In the rows, 128 means zero.
Known rows, with every step that occurs
U/S/T/F: [136 136 101 112 142 132 147 107 128 166 112 124 113  80 129 101 122]
X/S/T/F: [119 140  96 116 134 135 120 126 114 165 133 111 134  97 107 143 123]
S/U: [169 140 114 167 139 130 135  94 134 133 151 130 104  99 141 107 146]
X/S/T/F/K: [135 157 135  92 108 120 104 154 105 123 133 119 135 124 118 105 130]
U/F: [157 128 144 119 197 126 140 125 191 144  96 137  91 101 169 107 144]
K/S: [131  86 124 152 142 142 127 147 113 129 116 119 158 125 180 155 138]
Y/T/F/K/S: [ 96  87 189  73 145 146 119 184 125 119  89 132 179 190 124 128 119]
S/T/Y/K: [ 86 113  80 157 109 102 110 140 160 153 173 103 120 165 120 148 141]
X/S: [134 122  77 143 140 141 105 142 126 115 159 130 127  66 167 128 123]
X/S/U/F: [154 193 128  90 144 138 126  70 106 124 121 159 108  39  90 122 119]
S/T: [141 102  93 163 130 124 114 110 134 172 149  92  98 116 153 107 158]
T/S: [138 115  83 186 159 131 150 138 189 125 169 134 125 151 160 124 105]
K/F: [147  71 129 200 156 130 156 173 152 132 122 116  84 126 170 139 145]
Y/T/F/K/S/U: [116 131 201  72 118 146 126 130  87 117  98 140 178 176  72 127 117]
Y/T/S/U/F: [114 163 132 106 167 146 149  52 163 148 138 157 114 134  34 107  85]
Y/K: [129  88 110 169 178 108 112 180 165 136 156 144 151 113 188 130 166]
U/S: [150 118  81 140 148 137 136 125 141 116 137 141 105  50 190  86 119]
F/K/S: [148 101 164 132 113 130 111 173 106  86 119 127 152 151 190 118 145]

Rows
[130 177 172  85 138 133 133  79 156 107 138 164 108 163  44  69  91] => Y/T/S/U/F/K
[160 156 202 104 115 131 145 141  94  99  93 147 165 161 118 136 132] => T/F/K/S/U
[151 130 206  83 145 128 121 152 126  93  71 144 137 137 164 115 144] => U/F/K/S
[105  74 131 157 152 124 111 183 106 127 132 143 197 123 173 178 160] => Y/K/S
[ 77 104  85 161  82 110 143 147 105 129 146 122  97 112  92 154 113] => U/S/T/Y/K/F
[175 204 175 115 136 116 153  88 163  88 130 170 101 149  91  81 107] => T/S/U/F/K
[118 105 144 121 135 137 140 129 100 179  91 103 162 153 117 171 141] => K/S/T/F
[109 124  71 154  95 124 125 105 170 155 158  79  79 166 125 128 120] => S/T/Y
[164 143 174 129  85 129 116 120  69  85 125 138 149 135 138 116 145] => F/K/S/U
[139 124  71 135 111 131 121  87 102 151 144 112  95  55 148  83 132] => U/S/T
[153 159 173  99 147 141 145  72  93 134  82 149 136  96 100 151 133] => K/S/U/F
[ 60 109  80 165  73 114 116 162  94 129 168 112 119 128  69 195 115] => X/S/T/Y/K/F
[103 128 133 116  44 123 108 132 103 104 132  86 122 204 124 135 119] => F/K/S/T/Y
[ 84 135  58 126  90 110 117 119 129 135 167 125 119 102 115 123 114] => U/S/T/Y/K
[ 98 169 161  94 123 120 142 104 122 118 102 161 156 144  67 191 117] => T/Y/K/S/U/F
[ 87 114  92 135  71 138 123 105 109 147 133  80 129 175 111 176 113] => K/S/T/Y
[166 126 171 122 169 114 139 194 191 108 109 136 122 168 187  91 143] => T/F/K
